Each row comes from the steps of one walk. Every step used is in the known rows, and no mark comes twice. Write the walk behind each row, first mark first.
Known rows:
Z-P: -177   48    1 -165  -86   64  150 -162 -216   16 -180  -31  -28  183   46 -127 -219  -30   86  346  -70   92  283  106  -18   78   60 -236 -120
R-P-Z:   76   72  129   44  178 -186  -74 -129  -26 -162   92  299  228  -45  -17  131 -420 -327  -23  134   -5  614  -31   -1 -205   54 -364 -247 -134
U-B-R-V:  -30   48  -19 -373    3   20 -244  -24 -135  160 -482 -325 -298 -207  -38  118  218   32  227  -40  -72 -342 -431 -160  225  271  187   11  183
P-Z:  141 -121   77   42  134  -35   59  -54  -77  -35   19  -20  102   85 -114  -51 -226 -164  -52  130 -117  195   82   -8 -253  -43 -180 -242  -33
R-V:  -16   14  150 -122   57   92  -89  221  -63  148 -423  -83 -220  134  -99    7   48  101   29  349 -235    7  -12  -73   47  -47  108  -76  182
P-Z-Y-R-V:  -57 -254  137  344  358 -231   82  303  143 -131  345  -87 -269  -63   63   83 -258   92 -129  -77  -59 -288  376 -376 -463   21   53   63  239
Z-P-D-B: -437  480 -197  -42 -389   47  186   37 -106 -204 -210  236  203  216  -91 -283 -199   96   31 -241  -56  199  298  140  203  316 -115 -172 -238
Z-Y-R:  -51 -242  101  114  236 -183  -20    9  -73 -164  423  108 -111 -185  -42  -89 -137   23  -63  135  321 -453  449  -38 -160 -362  272  -11  341
V-Z-Y:  224 -335  188  336  265  195  142  140  -48   67  419  105    5  -36  -82 -195  -41    3  -60  155  100 -164  236  -92 -131 -377  184   50  -14
D-B-R-V-Z:  -84   91 -155 -219 -296  250   81  359  216  -90  -83 -129  -65 -113 -150   38  454   84  -22 -270 -176 -220 -229  -77   83  133  450  111  -53
Y-Z-P-R-V:   18 -142  194 -110 -326  -12  297 -249 -291  244 -456 -154 -193  463  123    9 -153  120 -107  178 -340  523   66  287 -110  197  213  171  -54
Y-Z-V:  492 -199  366 -103  -64 -196  130   60 -103   57 -272  247  100  178  -86   91  -27 -114  -44  306  -27  310 -362  101  -96 -428  -81   14  -80
V-Z-Y-U-B:  433 -299   43  420  342  191 -361   82  -72  400  274  -73  -81   -5  129 -172   51  238 -181  -84  219 -310  -80   45  -76  -67 -206  198   21
Y-U-B-R:   42 -113 -155 -298   13   -1 -524 -254 -224  245 -101 -498 -156 -179    1   66  331   32  -12  -72  150 -204 -369  139  146  142 -215   43   77
R-V-Z-P:   52   51  -21  145   37  364  284  139  158  155 -216 -116  -72  417  150  -57  -58  149   62  189 -387   79   49  -68  -62  100  103   80 -156
B-R-V-Z-Y-U:   52 -478  100  169  259  133  -81  318   -3  366  353 -566 -262 -134  -34  217  424  326 -323   39 -133 -172 -145 -259 -154  -82  -53  459  -44
P-R:  -34 -139   76  -80 -347  -30   -8 -430 -207   40  -74   16   98   33  -87  -87  -35  -54   98  229  137   81  221  217   50 -323  217  -92  200
D-B: -126  181 -113 -244 -337   70  -69  216  -63 -174 -203  311    6  -49 -173 -233    6  -34  -48  -56  115 -156  136  240   45  -12  258 -302   82
V-Z-Y-U-B-R:  223 -389  -77  112  243  175 -343 -124 -146  377  443 -410  -79 -272   30   24  320  189  -82 -222  224 -450 -202  -30  -17   22 -105  346  -50
Z-Y-R-P-D-B: -355  337 -100  152  -26 -361  -35  127  140 -482  513  628  180 -399  -73 -163 -252 -100  -84 -422  468  -95  359   33  127   71 -117   12   31
R-P:  -14  141  129 -124   -2 -108 -155 -133 -171  -74  -74  350   68  -94  -45   39 -167 -225  110  324  120  357    5  222   11  -76 -164 -281   19
Y-R:   41   23  -27  -75   95 -196  -69  -77   21 -259  153   -7  -16   -7   33  -64   16 -142   45  167  205 -251  230  120   -8 -302  171 -191  223
D-B-R: -273   88 -224 -487 -425  -20  -82  -41 -150 -235    8  -45  -36 -343 -231  -39  228 -108   25 -169  155 -171  -20   97   61   80  407 -168   38

Write each row's walk:
 184   80 -123 -121  -78 -305 -179 -328   98  -63  -85  205  264 -353  114  360 -172 -410  272 -216  208  304 -612 -287  -16  119 -368  -88 -127
U-B-R-P-Z-V
 252   22    0   29  119   57 -577 -136 -140  301 -278 -130 -176   94   92 -105  140  121 -103   88   39 -136 -209  282   77   68 -304  -35  127
Y-U-B
-115  309 -149  378  112   96  419  146  443  -94   19 -183  229  430  191   14  -17  181   89 -162 -273   28  236 -226  152   81 -165  192  -76
Y-R-V-Z-P-D
-668  450 -257 -333 -428   12  213  138  -19 -144 -320 -225  -19   47  -76  -16  124  247   54 -368 -254   41  -13 -148  277  582   73   54 -157
Z-P-D-B-R-V
 152 -198   75  209 -179  200  133 -126  145  220 -183  -80   34  218   33  -20  110  137   87   62 -206  156   -3  115   -2 -333  248  180  112
P-R-V-Z
-273  219 -163 -447 -404 -144  433  -34 -269 -226  -75  -25  124   86 -215  -58   97   -5 -160 -438  -99  455  -57  163  195  512  -79    1 -390
Y-Z-P-D-B-R
 -71 -212  152  122  243 -178  -30  264   16 -105  163  -46 -353 -117   -7   -6  -49  184  -39  139   93 -552  329 -208 -156 -166  320  127  389
Z-Y-R-V
-167  408  -31   56  195 -359  -23 -183  159 -370  173  302  345  -73   25   74 -121 -250  158  -32  274  232   64   52  246  -95 -422  -99   18
Y-R-P-D
  70 -200  146 -150 -371  -89  243 -493 -436   45 -108  -25  -14  286   88  -94 -265  -81  -75  197  -69  497  190  473  -84   11  181  -27 -143
Y-Z-P-R
 -19   66    0  -65  127 -132  -57  140  153 -161 -158  -48 -267   92   83    7   70   42   15  118  -81 -351   87  -90  -49 -172  181  -60  349
Y-R-V
 140 -296  241  304  295  215  144  399   81  217  110   24 -204   31  -93  -96  -17  252  -80  164 -144 -178   97 -224 -173 -255  194  184   35
R-V-Z-Y
  10  144 -163  184   99  147  277   79  368  -91   41 -179  -29  397  325    6  -13   31   34   49 -214 -111  209  -89  -80   10  237   62  -23
Y-R-V-Z-P
  51  -47   36 -142  -77 -308   15 -203  113 -135  107  120  350 -330    6  473 -165 -408  103   79  109  511 -411 -312 -228 -149 -299 -139 -185
B-R-P-Z-V
 221 -258  127  195  208   -3 -534  -50 -312  361   13  -59 -265 -160   50 -216  -28  256 -156    3  217 -356   -4  136  -90   36 -231  151  170
Z-Y-U-B
-108  281 -163 -149   67 -214 -558 -330 -152  168  -71 -174  193 -282   53  183  199  -58   23 -293  175  330 -500  104  374  298 -810  125 -128
Y-U-B-R-P-D
 240  -32  -98 -157   41  234  -88   11  131  167 -234 -364 -126  -41  -48   65  334   40  223 -172 -173 -317 -490 -142  232  146  197  157   18
U-B-R-V-Z
 171 -122   49  339  332 -122   28   19  207 -254  756  393  130 -252  111   24 -141 -237  -38    8  436 -168  284   10 -142 -357   71   28  -17
V-Z-Y-R-P
 192  -84  147  177  148  268   47  311  223  154 -216  -27  -79  225  -34  -48  149  131  -18  220 -272   38 -135  -65   17 -145   90   73   -4
R-V-Z
-294  173 -319 -227 -405  341  336  208  192  -65  -91 -186  -68   84   46   51  208   98  -31 -272 -244 -115    5  -68   54  367  490   45 -229
D-B-R-V-Z-P
-235  403 -278  211 -291  234  420  139  171 -180   33  274  394  306  -45 -256  -60   50  -50 -368 -107  231  204  123  233  246  -76  -80 -411
V-Z-P-D-B
 181   83  181  154   -3 -243   11  -85  212  -87   11  454  400  -93  111  247 -432 -351   91  225   35  608 -224 -179 -279 -258 -414 -251 -100
R-P-Z-V
